Each row was made from one path, in order. Every step used is in the known rows, and no mark comes twice. Write each row's path.
Known rows
P > A > Q: [ -1 -12  15   4  -2  -3 -13   6  10 -13   2  -1   3   5  -3  10  18  14
 -16 -11  -8  14 -21  -4  15 -19   9   5  14   3 -11   9  13 -10   0 -24
  19  21   0   8 -22 -18  30  -4 -25   0 -15   5 -23 -13 -22]
C > X > S > V: [ -9  37  18 -13  25  -4  -8   4   5  -7  16  -9  -6  19  -7 -13   6   0
  14  -6   2  26  -7  18  17  64  -9  33  17  11 -11  21  18 -17  -7 -20
  -8   8 -34  13 -17   0 -39  45 -18   1 -25 -12   7  25  -7]
M > W > Q > P > S > V: [ 11  53  -1 -29   8  32   5  -4   1 -17  -1 -17  17  17  10 -26  32   1
  -9  -5   4  16 -40   9  -4  39   5  33  18  20 -20   5  17 -23  18 -24
 -29  14   2  29 -34  40   1  -8  29  -8   6 -11  -7  26 -11]
X > S > V > U: [  3  15   8  -7  15 -20   4  -3   7 -14   4 -16  -2   4  -8 -27  18  11
  -2   3  11  34 -25  12  22  37  -3  43  23  -5   1   9   1  -1   5 -25
  -6 -10 -23  24 -11   0 -25  16  -2   0  -7 -11 -32  13   6]
S > P: [  3   6   5 -13  14 -12  -4  -4  11 -14  -1 -15  17   5 -20  -1  -9   9
   4   2  -3  11 -15   5  10  44   3  11   1 -12 -10   1  27   1  13 -17
   2 -12  -5  -4 -16   2   3   4  -2  -6 -12  -6 -16  -8   0]
Q > P > S > V: [ -2  57   2 -13  12  14   1 -14  -5 -16   4 -25  17  23  -6 -10 -18   7
   7  -1  -2  25 -30   6  11  33  14  38  14  -1 -11  11  19 -20  14 -45
 -24 -17 -19  13 -29  14 -11   4  13  -2  -2  -8 -26  36   4]
T > P: [ 23   4  12  -8  15  -4  -4  -7   7 -18  -5 -12  12  12  -8   3  -7   7
 -18  21  -4  -7 -14  -1   9  21  -8   6  -1  -3  -3 -14   9  -2   1 -27
   7   9 -14  15  -2  -2   2   4   9  -3  -8   9 -26   0   6]
W > M: [ -1 -19  15 -26  12  -8 -10  -3   8 -18  -2 -11   9  15  -1  13  40   4
   2 -11  -6   1  -8   3  32  40  -6   3  11 -10  -6   3   6   3  10 -17
 -10  -4  -1   0   2  -6  18   6 -18   0  -8   3   5  17  -2]
T > A > S > V > U: [ 14  30  13  10  20 -13  26 -19   6 -19   0 -25  11  13  -6   4 -21  17
  -4  18   2  14 -51   6  13  19  14  18  16  -2 -15 -12  16   6   2 -29
  32  18  -8  16 -14  -4 -15  24  -4  -3  -7   3 -70  -7  12]
C > X > S > P: [ -6  40  16 -16  18  -4 -19   2  16 -12  10  -1   8  18 -15 -21   4   1
  31  -6  -2  30 -14  14  21  85  -6  23   8   0  -5  17  28 -16  -3 -20
   4   3 -21   6 -19   8 -18  22 -37   1 -27 -15 -28   4 -14]
U > V > S > P > A: [ -1  10   9 -10  23  16   1   0  24  -4   8 -30  19 -10  -1 -13  14  13
  10   5  -3  36 -44  18  -4  42  20  50  25  -6  -9  -7  47  -4  -4 -32
  14 -20  16  10 -39 -21   3   1 -14   2  -3 -11 -74 -10  -4]
M > W > Q: [ 14 -13   3 -29   4   0   1  10  13 -19  -7   3  12   7  11  -6  50   4
 -20   5   1   0 -21   2  -2  14 -11   5  10  13 -16  -9   1 -11  14   8
 -11  32  15  18 -12  27  29  -5  14  -7  -6  -4  20 -10 -28]
G > M > W > Q > P > S: [ 24  20   2 -32  -4  17   1   0   4 -26  -5  -9  28  33  -2 -21  45   0
 -16   2  -1   8 -37  -3  14  33   4  34  28  13  -6  11   2 -26  21 -33
 -18  33  10  35 -14   9  11 -26  -8   0  -9   2 -13  30 -12]
M > W: [  7 -14  -1 -16  13  -4   6   9  11 -18   1   0  15  10   0 -13  15   5
 -27   7   2   5 -15 -12  -3  -3  -8  16  12  -2 -15  -1  -2 -17   4   6
 -16  13   5  10  -6  13  19 -11  23   0  -8   2  14  -2 -26]
U > V > S: [  2  -4   8 -11  23  -2   3  -3  12 -12  -6 -12  21 -14   8  -6   6  13
 -13  31   0  25 -30   4   4  23   4  43  36  -6  -3 -13  20  -2   6 -29
   5   0  10  13 -13 -16   7  13  -8   3  -1  -7 -16  11 -20]
A > Q > P > S: [  3  35   4  -3  -3   9 -21 -11  -4 -23 -13   3  19  13  -5  -5  -2  14
   4   5  -8  26 -42 -10  25   4  11  20  17  -2   0  15  11 -22  20 -54
  -1  27  -7  17 -16   8  28 -13 -20   2  -3   3 -20  26 -27]
P > A > S > V > U: [ -5  28  16  10  15   0  26  -5  11 -17  13 -33   6  14   0   1  22  17
   4 -12  -2  24 -34   6  15  14   9  27  20  -7 -15  -2  23  -8  -8 -25
  22  11  -7  20 -29 -11   4   9  -5   1   2   3 -68  -8  13]
X > S: [ -9   1  10 -12  11 -18 -15  -1   6 -13  -2  -5   4  22  -3 -13  15  10
  -6   8   4  21 -18   3  21  24  -3  21  13  -3   0  18   2 -13  10 -23
 -13   1  -4  11  -4   0   8   6 -27  -2 -14  -4 -11   8 -24]
M > Q: [  5 -15   0 -18  10  -5 -15  -1   1 -17   2  -3  24   3   4   6  11  13
 -24  12  -8  -3  15   4  16 -15  -9  16   9   0  -9  -6  -9  -4  13 -16
 -20  -2   5   9  -5  -6   0 -12  16  -3 -15   0 -15   4 -18]
X > S > P: [ -3  17   4 -13  15 -14 -22  -5  12  -8   2 -12  11  15 -13 -23  11  10
   8  -3   5  34 -25  11  19  58  -1  21   5  -9  -3  16  23  -9  13 -26
  -3  -8  -7   3 -13   8  -1   5 -28  -6 -12  -7 -25   1  -5]
Q > P > A > S > V: [-13  55   5   2  18  25  -3 -12  -2 -11   8 -35  15  33   0   5 -13  11
   8 -14  -6   7 -36  -5   3  21  16  22  13  -2 -23   8  39 -27   8 -38
  13  -7  -4  23 -35 -20  -2   0 -13  -1   1   6 -54  15  11]
V > S > P > A > Q: [  1   3  11   5  11   3 -24  -4  20  -9  -5  -7  10 -12   0 -15  32  15
  -6 -18  -5  33 -38   2  11  16  18  22  19  -7  -8  16  34   3  -4 -22
  28  22   7  10 -25  -3  20   3 -17   1  -4  -4 -58 -23  -4]
Q > A: [  1  -8  -3 -14  11 -17  -8  -6  -5 -24  -9  -6  17  31   1  11 -23   5
  -8   6 -10   4 -14   8  14  -4  -4  31  18 -13  -9  -3   5  -6   9 -21
 -11  12   8  16 -11  -8  -3 -12  -7   2  -4   2 -26   1  -1]
Q > P: [  2  19 -10 -19   7   4 -27 -11  -3 -22 -14  -4  20  15  -8   1 -29   7
   9  11  -7  -6 -15  -7  12  16   5  15   8 -12  -6  -1   9 -14  20 -26
  -2 -17  -3  18 -14 -10   1 -14  -1   1  -6  -3 -21  16 -10]
M > Q > P > A: [  5  17 -12 -23   6  27 -36  -3  -4 -19   0 -13  18  17   6   2   0   9
  -1  -6 -12  -8   2   4   8 -28   7  31   9   0 -12  -2   2 -19   9 -28
 -12 -23  13  27 -33 -22  -9 -43  11   1  -9  -1 -76   5 -11]
W > Q > P > A > T > C: [ 15  30   2 -12   3  17 -29  -4  -2 -17 -10 -14   1  37   4   7  16   3
   1  10 -12 -24 -34   6  21  12   6   3  14  13 -23  -6  39  -7   5 -34
  25 -13   8  47 -49   2  44 -23 -14  -4  -3   8 -62   0  -3]
W > M > Q: [  5 -23  11 -33  13   1 -27  -2   3 -18   4  -7  20   6  10  14  47   7
 -12 -10 -10  -6  17   8  34  10 -14   5   9  -3  -7  -2  -9   2  13 -15
 -22   3   9   3   2  -2   4  -9   0  -2  -8   4  -3  21  -1]
A > T: [  0 -15  11   3  13 -17  -1   0   5 -21  -9  -9  16  21  -5   3  -5  11
  -9  26  -7   2 -24  -2  31   9   4   3  10 -13 -17  -8   6  -2   9 -21
  -3   0  -7   9  -4  -3  31  -2   3  -3 -17   5   1  13 -21]
G > W > Q > P: [ 13   1  -6 -23   2 -10 -20  -5   3 -23 -17  -7  19  29  -5   5  33   4
   1  21  -3  10 -19  -3  20  22   2   1   8   3  -8   1   3  -5  28 -37
  16  15   1  37 -18 -35   9 -15 -26  -5 -13 -10 -14  14  -4]
G > M > W > Q: [ 26 -30   8 -28   5  -4  15  10  10 -19   0  -4  20  20  -1  -4  70  -2
 -45   7   1  -8 -20  -5  12  25  -9  18  24  14 -10  -1  -4  -8  16  -6
  -3  33   9  27  -5  -4   2  -2  -9  -4 -16   4  28   5 -13]
G > W: [  4 -29   4  -3  10 -31   4   0  13 -17   3 -13  16  27 -12   5  25  10
 -25  23  -5  20  -2  -9  16   0   0   3   8  -7  -6   9   0   0  11 -26
   6   7  -4  15  -3 -28   8  -1  -9  -3 -22   2 -11   4  -7]
A > Q > P > S > V > U: [ 11  51   2   2   0   9  -1 -15  -1 -24 -12  -6  13  -7 -11 -17   0  14
   8   2  -1  42 -45  -4  27  20  12  39  27  -4   2   6  10  -8  13 -55
   5  20 -24  32 -21  12  -4   0   0   2   6  -3 -33  26   3]
Q > P > A > S: [-11  42   1  -2   6  19 -17 -12   0 -18   1 -20  20  34   3   5 -12  12
  14  -7 -11   6 -41 -10  13   6  14  15  12 -11 -14   5  30 -31   7 -35
  20   6  11  22 -25 -22  34 -19 -23   3  -3  10 -69   5 -13]

Which path is each row?
[  5   2   4 -12  26  -2  -2  -5  17  -8  -4 -21  28 -19  -4 -13  -2  13
   4  22   2  34 -39  12   4  56   6  37  26 -11  -5 -13  39   3   7 -32
   9 -15  11   9 -19  -9   1  13  -8  -1  -1 -11 -30   2  -5] => U > V > S > P
[  6  31  14  -4  10 -11  29  -6   9 -23   5 -20   7   3  -6 -15  16  11
   3   8   1  40 -24  14  26  30   8  40  20  -5  -4  -1   5   2   1 -33
 -16   1 -24   9 -19  15 -14  11  27   0  -2  -9 -46  15   6] => P > S > V > U
[ -2  61   1   3  13  19   6 -12   1 -22   2 -30  14  18  -4  -4  -8  14
  17  -8  -2  17 -43  -3  12  21  15  34  18 -12 -12  -3  29 -14   1 -38
  24  -7  -7  35 -35 -21  -4  -6  -7   3   7   3 -90   7  15] => Q > P > A > S > V > U
[-19  12  18   4   8   0   2  -1  11 -15  11 -21  13  30   8  12   7  14
  -2  -5 -11  11 -32  -4  12   4   9   9   9  -5 -17   3  23 -21  -3 -22
  15  12   6   5 -16  -8  42  -3 -23   1  -7  11 -51 -12 -12] => P > A > S
[ 17  35  24  13  26   9  16  -8   2 -14   7 -37  15  24  -7 -12   2   9
 -17  27  -5  18 -45  10  24  44   3  15   9   4 -21  -6  20  -5  -6 -52
  -9  14 -34  21 -12  29   2  16  36  -8 -10  12 -34  33  19] => A > T > P > S > V
[ 32  -1   3 -13  18   9 -13   2  -3 -28 -19  -2  20  34  14  -8  19  -1
 -33  27  -5 -14 -53   4  11  13 -17  10  15  10 -21 -25   7  -6  -2 -16
  -1  58  10  53 -14  29  21 -27  17  -6   4  16 -22   7   4] => M > W > Q > A > T > P
[  3  34  17   6  21  -8 -31   1   2 -15   5   6  -4  39  -8 -11   1   2
   4  21  -8   3  -9   0  34  42 -17  13  21   9 -13  14  32 -17 -14 -29
  12  13 -22  30 -15  19  24  29 -28   4 -26   9 -28  16 -16] => A > T > C > X > S
[ 30  -4  -6 -36   3  14  -8   0   0 -22  -9  -4  26  23  -4  -9  41  -2
 -22   6   3 -13 -28 -10   9  30  -3  22  23   9  -8   1  -1 -19  26 -18
  -2  23  14  42 -14 -11  -6 -20 -15  -1  -9   2  14  20 -12] => G > M > W > Q > P
[  9  39  24  11  27  18  14  -9   7  -6  18 -44  11  26   1   6   8  10
 -15  -5  -6   5 -41   0  -1  29   1  10   4   7 -20   1  39 -16 -13 -37
  26  16 -11  21 -25  -8  -7  19  -1  -4  -3  15 -61   1  22] => T > P > A > S > V
[ 26   3  -1 -34   0  26  -7   7   7 -22  -2 -12  17  31  -1  -8  52  -3
 -20 -14  -2 -14 -36  -5   7  12   8  28  25  13 -15   6   7 -21  12 -16
   5  11  18  47 -35 -22   3 -35 -17   1 -12   0 -29   9  -8] => G > M > W > Q > P > A
[ 12   5   5  -7  16 -19  21  -2   7 -19   0 -17   5  -4 -11  -6   5  10
  -5   8   3  17 -13   7  17  25   0  33  15  -8  -5 -10   2  10   3 -16
   2 -11 -20  17 -15  -6 -23  19  20  -2  -3 -10 -18   4  12] => S > V > U
[  4  19  15   8  13  -8   3 -18   6 -17   1 -14  20  29   3  15 -27  17
 -12  25  -8   3 -46  -4  12   3  12   2   6  -1 -18  -3  21 -10   8 -25
  30  29  13   1  -1   2  21   9 -19  -3 -13  11 -57 -10 -17] => T > A > S
[ 28  -2   9  -9  17  -3 -16  -7  -7 -26 -19 -10  17  37  10  12   2   3
 -15  27 -11 -18 -45  15  27  28 -12   5  11   3 -15 -27  15   5   6 -39
  13  44   0  43 -16  11  10 -12  -3  -6  -1  12 -25  12  12] => W > Q > A > T > P
[ 10  58  -3  -9   6   7  10 -12  -1 -25  -5 -20  16  12 -10 -23  -7  10
  20   5   2  35 -28  11  21  34  12  49  20  -9   0   0   9  -8  12 -47
 -13 -17 -24  24 -25   8 -19  -7  21   2   2  -9 -62  29  10] => Q > P > S > V > U
[ 28  -4  -4  -4  26   1 -29 -10 -11 -27  -6  -8  30  28   9   5 -12   7
 -31  29 -15 -15 -12   7  26 -19 -17  15  13  -2 -13 -23  -2   0  -2 -40
  -7  29   4  43  -4   0 -15 -32  22  -2  -4  21 -57  21  17] => M > Q > A > T > P
[  2  46   6   2   9  14 -10 -15  -6 -14  -4 -11  16   5  -7  -7 -11  12
  -6  -6  -2  27 -45  -3  17  17  10  25  21   5  -9  15  21 -19  18 -54
  -2  18 -16  19 -27  12   2   2  -8  -2  -2  -2   1  31  -5] => A > Q > P > S > V
[ -1  38  22   6  19   6 -26   8  10 -14  18  -4 -14  45  -1  -9  16   1
  12   6 -11   8 -17   4  30  29  -6  18  23  15 -19  19  41 -21 -27 -26
  17   2 -15  36 -36   8  24  14 -34   7 -30   9 -75   3 -15] => P > A > T > C > X > S
[  3  53   5 -25   3  18  -4 -11  -3 -16  -7 -21  15  20   6  -8  21   5
  13  -1  -2  16 -32  21  14  50  13  28  15  15 -15   7  21 -14  24 -41
 -17   0 -11  21 -35  23  -7   6   6  -8   3 -13 -13  30   1] => W > Q > P > S > V
[  5 -11 -10 -22  13  -8 -27  -6  -9 -24  -1   0  27  23  12  10 -12   9
 -23   5 -12   0  15  13  16 -29 -10  35  18  -3  -8  -6  -6  -5  10 -19
 -26  18  18  24 -12  -8 -17 -27  10   0  -5   6 -27   3  -3] => M > Q > A
[ 18  22  22  10  17   2   8  -5   6 -23  -1 -21  18  27  -3 -10   5  12
  -5  31 -10  17 -42   2  33  35   4   9   6  -3 -12 -10  17  -7  -4 -51
  -4  18 -20  16   0  27  32  -6  21  -3 -11  16 -49  24  -4] => A > T > P > S
[-18  25  20   7  18   9  17  -6   7  -9  20 -37  11  26   5  10  14  12
 -12 -15  -5  12 -28   4   2  19  10  16  14   3 -25  10  34 -17  -3 -23
  12  10  -1  10 -28 -11   6  17 -13  -4  -5   6 -35  -4   6] => P > A > S > V
[  7 -12   1  -5  14 -11  -3 -14 -11 -26   6 -15  44  41   7  22  11  11
 -43   1 -13   0  -4  -5  27 -13 -10  29  34  -4  -5   8   0 -15  14 -39
  -1  55  18  32   1 -32 -14 -17 -31   2  -8  25 -29  20   9] => G > M > Q > A > S
[  5  19   0 -10   7  21 -20 -10  -5 -19  11 -24  37  38   2  12  22  11
 -20 -10 -13  -6 -11 -10  23 -10   8  22  23   0 -11  11   7 -28  12 -47
  12  15  18  38 -19 -48  -3 -33 -32   4 -12  18 -69  19   3] => G > M > Q > P > A > S
[ 16  53 -10 -17   8  16  -4 -13  -6 -25   1 -17  24   2   1 -20   5  12
   1   6  -1  27  -7  16  22   7   6  50  20   0  -2  -3  -4  -7  13 -44
 -28 -10 -16  30 -26   7 -39 -21  40   0   4  -7 -73  31   9] => M > Q > P > S > V > U
[ 13  38  -2 -33  -4  24  -8   0   4 -25  -8  -1  20  24  12 -22  40   2
   4   4  -1  15 -39   2   6  24   5  27  14  12 -14   2   6 -27  21 -22
 -26  21   9  28 -23  37  35 -29  11  -3   2  -6 -20  17 -37] => M > W > Q > P > S
[  3 -22  -1 -35  15   1 -34  -6  -7 -25  -1  -5  23  25  16  19  26   4
 -17 -14 -13  -5   5  13  30   0 -18  25  21  -6  -7   2  -9   3  11 -23
 -32  21  16  18  -5 -10 -13 -25 -12   2   3   9 -22  22   9] => W > M > Q > A
[ 13  -2  -1   5  21 -16 -17 -10 -12 -22 -10  -6  12  47  -1  11 -25   5
 -24  23 -12 -12 -19  -4  24 -13 -13  13  25  -5 -18  -3  26  -1   0 -30
   6   8   5  38 -19  13  27 -10  -3   2  -3  17 -36   5  14] => Q > A > T > C
[  5   1   4  -9  18  -6 -11  -7  15 -11 -10 -14  21  -4  -1 -19  19   9
   5   5  -1  28 -20   7  11  47  10  22  15 -17  -4   7  22   6   7 -17
   8  -4   1   3  -7   5   9  11   6  -2  -4  -7 -45 -12  -2] => V > S > P
[ 15  22  12   8  19   0  -5 -11  -5 -28  -8 -17  23  47   4  -6 -20   7
  -8  25 -15  17 -46   8  31  15   0  26  15  -8 -12  -9  17  -9  -9 -54
  -8  35  -8  31  -8  25  12 -21  12   1  -2  20 -70  26  15] => Q > A > T > P > S
[ -8  45   8 -14  -4  22 -19 -10   1 -19 -11 -17  16  32  15  11  21   9
  22  -6 -10   0 -40   2  14  23  10   4  11   6 -17   0  32 -24  15 -33
  25  21  16  25 -34  -9  43 -18 -36  -2   4   2 -58  -3 -15] => W > Q > P > A > S
